Each row was made from one small tree. Brackets hold a mark, then the marks that hang from it, in alphabetical order. Every link used is in the known rows. Write each row's tree.
Known rows
(Y A (C P X)): [  7 -46  11   7 -35  13  14 -41  -9 -10 -40  18  15 -30   1   6  28   0
 -26 -14]
(B (C P) Z): [-16 -50   4   3  -5  10  -2 -14 -28 -14 -13 -22  27 -24   7  22  25  10
  -2  -5]
(Z V): [-34 -20 -28 -20  -6  -3  -6   5  -9   9 -11  -1   8  21   4   9 -14 -13
 -13 -13]
(Z P): [-24 -36 -17 -26   8 -17  -2  35 -13 -13 -16  18  -5  -1 -11   8   2  -5
 -18 -14]
(C P X (Y G)): [-29 -66 -16  12  -6  27  -9  19 -22  31   7 -18   7 -47   2  12   6   3
 -15 -23]
(A (Y (C P))): [-15 -22 -25 -16  -7  28   5  -2  -3  20 -28 -12  13 -29  -3  23  11  -3
 -16 -19]
(Y A (C P) G): [ 16 -56  14  -1 -14  23   0  10   5 -29 -30 -19  18 -42  -5  10  13  -9
 -26   0]
(B C (Z P V)): [-41 -79 -18 -22  13 -15  -9  20 -29 -18 -14 -12  10  -6   6  23   0  -2
  -6  -4]
(A (Y (C (B Z)) G)): [-19 -25 -31 -26  29  33   4  43  13  -5 -17 -23  16 -49  -5  35  -4  -7
 -11  -8]
(Y (C P X) G): [-15 -81 -18 -11  -1  26  -4 -24   5 -10 -24 -16  14 -54   2  -3  10 -12
 -16  -4]
(B (C P X Y) Z): [-30 -72  -3  12 -10  16  -4  -7 -41  12  -3 -18  18 -42   9  24  25  11
  -1 -14]
(Y (C X) G): [-16 -73 -28 -33  -1  19  -2 -12  13 -23 -27  -6   8 -44   1  -3  -3 -20
 -12   0]
(C (B Z) P X Y): [-35 -24  -3  36  16  25   3  25 -28  36   8  -6  11 -43  -1  33  29  10
 -14 -24]
(A Y): [-21  -1 -33 -28  -4  16   7  22  -7  15 -13   5  12 -10  -2  27  -7   4
 -12 -24]
(B (C P (Y G))): [-12 -64   1  -3 -19  17 -16  25 -23  -2   2 -43   9 -29   4  19  17  23
 -11  -9]
(A (Y (C X))): [-23 -29 -39 -31  -9  22  11 -13   0  14 -30  10   9 -31   2  19   0  -4
 -13 -21]
(C B X (Y A G)): [-11 -27  -3   7  -3  16   7  61  -8  -2   6   6   2 -37  -2  30   4  20
 -25 -19]
(A (Y C)): [-17 -15 -32 -33  -6  22   6   6   3   9 -29  -3   9 -23  -4  22   1  -8
 -12 -16]
(B C (Z P)): [-25 -66  -8 -23  10 -12  -4  21 -26 -31 -16  -5  11 -19  -1  21  13   4
  -4  -3]
(A (Y (C B))): [-15   1 -28 -25   5  23  10  20   8   6 -25  -4   8 -23  -6  31   8   4
 -16 -15]
(B Z): [-25 -13 -13 -12  12   6   2  15 -13  -7 -11   4  19 -13  -3  18   2 -24
  -1  -7]
(Y C): [ -8 -23 -13 -27 -12   9  -1 -11   6 -15 -34  -1   4 -11  -6   1  12 -23
 -12  -1]

Write each row's tree
[-25 -17 -28 -25  25  17   8  39   1   3 -25  -3   6 -33  -9  36   8  -4
 -15 -14]	(A (Y (C (B (Z P)))))
[ -3 -28   3  -7 -14  13  -7  73 -11  -5   2 -14   3 -23  -8  23  -7  -5
 -18 -12]	(C (Y A G))
[-17 -18   2  21  15  28 -12  71  -9  19  16 -38   6 -35  -9  30  17  16
 -21 -15]	(C B P (Y G))
[-13 -61 -14  -3  12  28   1  -6  12 -13 -19 -17  13 -53   0   8  19   3
 -21  -3]	(Y (C B P X) G)
[ -5 -12   1   2   1  18   2  -8   5  -5 -27 -12  10 -19  -7  11  34   1
 -21  -4]	(Y (C B P))
[-26  -6  -9  -6  36  -4   5  51  -8 -16  -8  10   7 -12 -11  29  14   0
 -14  -9]	(C (B (Z P)))
[-14 -29  -5   2 -31   5   7  19 -24  14  -7  23   0 -19   0  18   4   4
 -19 -25]	(C X (Y A))
[-33 -54 -15 -17   0  -1  -6  -1 -23 -13 -12 -18  20  -1  11  22   0  -2
   0  -2]	(B C (Z V))
[ -1 -39  15  18 -14  24 -10  57 -20  12   4 -26  10 -35  -7  23  10   3
 -23 -18]	(C P (Y A G))
[-33 -85 -17 -20   7 -12   3  -3 -30 -26 -17  13  10 -30   6  17  13   8
  -4  -8]	(B (C X) (Z P))
[  6 -67  -5 -20 -18  15   8  -3   9 -36 -33   7  13 -44   0   5   0 -10
 -22  -2]	(Y A (C X) G)
[-16 -37 -37 -40   7  30  -1  28  11  -2 -22 -20  11 -41  -3  22 -11 -10
 -12 -10]	(A (Y C G))
[  1 -53   7 -15 -29   6  -8  44 -17 -24  -4 -23   6 -20   2  24   6  22
 -14  -6]	(B (C (Y A G)))
[  8 -46   0 -11  -4  17  13  13  16 -41 -28   7  12 -43  -2  16  10   5
 -28  -1]	(Y A (C B X) G)
[  2 -42  20  10 -40   9  -5  14 -31  -2  -8 -21  10 -15   2  24  28  30
 -18 -15]	(B (C P (Y A)))
[-17   6   6  26   2  21  -5  51 -17  30   8 -22   3 -17 -10  30  29  17
 -21 -20]	(C B P Y)
[ 16 -28   9 -13   0  16   6  38  20 -47 -27  -9  11 -33  -8  19   9   1
 -27   4]	(Y A (C B) G)
[-20 -84  -8  -1 -23  18  -9   0 -26   4   0 -26   9 -40  10  15  16  27
 -11 -15]	(B (C P X (Y G)))
[ 10 -12  27  20  -3  17  12   6  -3 -19 -33  -3  21 -30  -8  27  37  -1
 -25  -3]	(Y A (C (B Z) P))
[  7 -75   4   0 -18  23   6 -15   1 -24 -31  -4  18 -52   2   6  13  -3
 -26  -6]	(Y A (C P X) G)
[ -8 -53   1  -9 -43   0   4   2 -28 -10 -11   6   4 -17   8  19  15  28
 -14 -17]	(B (C X (Y A)))
[-21 -16  -8  19   1  14  13 -20 -11  11  -7  14  16 -20   4  16  29  28
 -23 -24]	(C B P X)
[ 10 -32  11  -8  14  19   7  43  15 -47 -25 -13  18 -44  -8  26   9 -11
 -21   8]	(Y A (C (B Z)) G)
[-13 -28 -25 -15  17  37   1  31  11   5 -17 -30  15 -47  -4  31   7   7
 -20 -14]	(A (Y (C B P) G))
[-38 -55 -14  -9  -3   4 -15  29 -32   7  -1 -32  11  -9   8  29   0  -5
   1  -6]	(B (C Y) (Z V))
